What can hang from each mark:
j908: j225 j271 j577
j225: j395 j959
j271: j395 j908 j949 j959
j949: j225 j271
j395: j225
j959: j225
j72: j225 j271

Each row was made from one small tree. Brackets hold a mark, then the marks that hang from it, in the order of their numbers. Every link used is in the known rows. Write each row's tree.
In the rows, 128 means zero.
Known rows:
(j908 j225 j271 j577): [161  78 135 117 129  51 121 125  83 144 164 169 122 136 196 167 168  96
 105  57 160  91 135 171 132 140  88]
(j72 (j225 j395) (j271 j908)): [ 98 205  84 126 123 151 118 125 152  94  95 157 139 149  87 133  74 187
 181 178 113 143 135  84 119  81 137]
(j72 (j271 (j908 j577) j959)): [146 141 123 103 102 136  90 103 147  92 118  88 124 107 134 147  97  83
 102 124 108 130 140 141 102 158 129]
(j949 (j225 j395) (j271 j908)): [102 164 164 127 151 165 168 144 135 135 131 160 152 139  78  81 110 149
 161 162 160 145 129 134 129 138 131]
(j225 j959): [149  90 122 166 130 114 123 144 113 134 150 161 120 112 157 107 150 135
 160 115 156 101 112 156 104 142 142]
(j959 (j225 j395)): [ 80 131  84 119 141 128 179 148 103 163 141 148 160 134 153 140 120 165
 178 144 160 150 150 146 170 157 110]
(j395 (j225 j959)): [147  68 115 144 124 127 123 116 118 147 150 172  85  93 132 127 159 132
 157 136 127  88  97 158 110 136 137]
(j949 (j225 j395)): [133 144 160 163 143 156 190 151 101 151 139 176 149 119 104 116 127 161
 182 130 172 132 115 164 163 162 118]
(j949 (j271 (j395 j225) j908 j959)): [110 146 140  87 115 167 107  83 170 120 113  93  99 122  65 123 110 104
  98 197  60 121 120  98 115 103 167]
(j949 (j225 j395) j271): [135 138 165 140 155 166 192 144  97 148 139 185 154 146  93  97 114 155
 177 147 186 126 106 168 144 181 112]
(j949 j225): [143 132 142 163 153 142 157 145 100 148 136 167 136  93 137 113 157 127
 164 101 177 121 123 183 141 160 123]
(j959 j225): [ 93 113  69 115 146 113 146 144 105 158 139 141 149 112 185 138 151 133
 159 114 162 136 155 158 147 153 112]
(j225 j395 j959): [141 105 139 171 125 130 157 144 111 142 149 166 131 135 121 110 117 166
 177 151 155 115 105 143 126 139 138]
(j908 j271 j577): [147  95 141 107 121  71 116 128 109 116 166 129 109 109 174 144 166  79
 112  58 154  76 174 169 110 144  67]
(j72 (j271 j395 j908 j949)): [ 77 174  91 132 138 151 101 130 157  87  87  59 130 121  89 121 115 144
 105 149  58 122 142  66 129  70 127]
(j72 j225): [128 160  91 134 149 113 115 147 120 132 117 157 118 112 137 143 134 150
 169 126 160 118 134 130 129 121 140]
(j908 (j271 (j949 (j225 j395)) j959)): [210  97 213 153 124 154 175 137 111 173 120  71 132 141  99 168 158 137
  95  89 134 137  98 155 210 162 110]
(j271 (j908 j577) j959): [130 135 146 104 113 115  94 125 152 119 132  71 111  88 139 145 124  69
  94 119 122 134 154 138 117 155 144]
(j949 j225 (j271 j395 j908)): [ 86 173 145 123 146 155 136 132 156 110 122 137 143 130  89  62 125 117
 131 157 123 145 145 103  99 103 138]
(j949 (j225 j395 j959)): [161 102 167 182 129 157 180 149 110 148 149 185 137 133 117  94 130 168
 182 134 179 140  90 160 135 157 135]
(j72 j271): [135 136  92 147 136 137 128 122  97 117 125 167 143 114 139 137 114 139
 168 117 139  87 123 165 118 146 113]
(j949 (j225 j395 j959) (j271 j908)): [129 118 171 146 130 163 161 141 145 132 145 173 140 154  92  57 116 158
 158 167 159 152 103 122  98 135 146]
(j72 j225 (j271 j395 (j908 j577))): [ 82 209  65  87 115 125  78 118 172  49 104 114 113 133 113 116  84 123
 124 153  91 145 173  55  72  71 117]
(j72 (j271 j395)): [110 164  90 143 123 148 124 113 117  93 116 150 144 128 110 120  98 139
 157 140 108  99 133 124 108 111 120]
(j72 j225 (j271 j908 j949 j959)): [160 164 100 123 127 159  78 125 164 117  65  51 119 127 101 173 110 149
 100 144  86 152 107  82 152 105 163]

Which tree is each row?
[140  99 116  68  86  98 128 106 131 127 154  70 128 151 187 151 142  73
  69  89 116 148 177 127 135 144  92] : (j908 (j271 j395 (j959 j225)) j577)
[130 114 116 169 111 135 133 116 123 131 126 201 153 175 128 124  90 187
 164 161 118 141  81 109 114  92 161] : (j72 (j271 (j908 (j225 j395 j959))))
[ 75 166 114 149 133 107 118 127 139 132 117 150 138 131 124 121 126 141
 125 150  96 138 131  89 130  61 169] : (j271 j395 (j908 j225))
[154  82 141 181 128 117 163 139  84 167 144 209 142 162 141 132 117 185
 173 142 165 127  69 146 151 132 155] : (j908 (j225 j395 j959))
[208  68 167 123 104  73 115 109  86 156 149 134 118 146 185 188 155  80
  78  59 148 109 117 181 150 161 115] : (j908 j225 (j271 j959) j577)
[ 98 126 117 115 143  79 106 139 116 133 140 146 122 107 167 141 139 107
 116 110 138 130 145 131 122 120 131] : (j271 (j908 j225 j577))
[110 138 138 105 124 163 103 108 175 135  85  19  83  91  61 156 143 115
  68 171  31 133 119  74 167  88 163] : (j271 (j395 j225) j908 j949 j959)
[107 137 149  92 154 128 123 138 135 108 144 133 124 107 132  81 139  86
 122 117 166 135 158 144  90 164 102] : (j949 j225 (j271 (j908 j577)))
[109 132  93 118 132 101 100 115 112 108 126 163 136 128 163 148 113 118
 124 112 125 122 132 138 105 122 117] : (j72 (j271 (j908 j225 j577)))
[137 147  73 144 111 130  77 122 167  91 110 165 117 137 134 110 110 164
 161 151 119 138 115  86  67  77 156] : (j72 (j225 j959) (j271 j908))
[173 112 166 134 113 122 115 125 134 137 110  30 116 140 115 162 157 108
  59  97  81 110 128 115 167 111 125] : (j908 (j271 j395 j949 j959))
[180  59 161 177 104  88 155 127  90 165 160 209 136 186 156 143 146 166
 147 103 152 106  86 145 141 107 127] : (j908 (j225 j395 j959) j271)
[172 145 171 134 127 179 152 116 118 138 119 129 146 146  94  99 112 108
 115 143 139 143 101 149 132 172 152] : (j949 j225 (j271 j395 j959))
[ 76 161  92  97 133 129  90 132 156  69 100  36 115 113 108 125 113 111
  85 132  67 125 166  70 112  97 101] : (j72 (j271 j395 (j908 j577) j949))
[ 76 148 116 143 156 111 112 147 139 143  95  82 127 126 113 141 144 146
  94 141  75 140 121  66 163  63 160] : (j271 j395 (j908 j225) j949)
[159 120 177 111 140 146 118 147 147 139 109  20 111  84 124 145 158  81
  64  93 125 165 133 130 162 173 130] : (j271 (j908 j577) (j949 j225) j959)
[165  70 118  75 100  86 130 116 119 147 161  84 128 134 211 169 161  73
  80  65 152 140 172 171 140 180  85] : (j908 (j271 (j959 j225)) j577)
[174  77 169 166 118 123 138 145 134 131 136  97 111 146 129 100 190 129
  89  81 120 122 113 106 129  97 107] : (j908 (j271 j395 (j949 (j225 j959))))
[ 91 145 138 127 152 123 149 129 112 154 126 182 155 165 104 124 102 165
 152 177 141 131 107 120 147 114 150] : (j949 (j271 (j908 (j225 j395))))
[ 58 143 109  53 133 129 104 100 160  87 137 108  84 107  93  98 117  85
 103 175  84 108 163  93  81 107 111] : (j949 (j271 (j395 j225) (j908 j577)))
[115 125  73  69 108 134 105 100 150 115 127  78 143 124 177 155 103  95
 100 119 117 170 162 133 114 165 116] : (j72 (j271 (j908 j577) (j959 j225)))
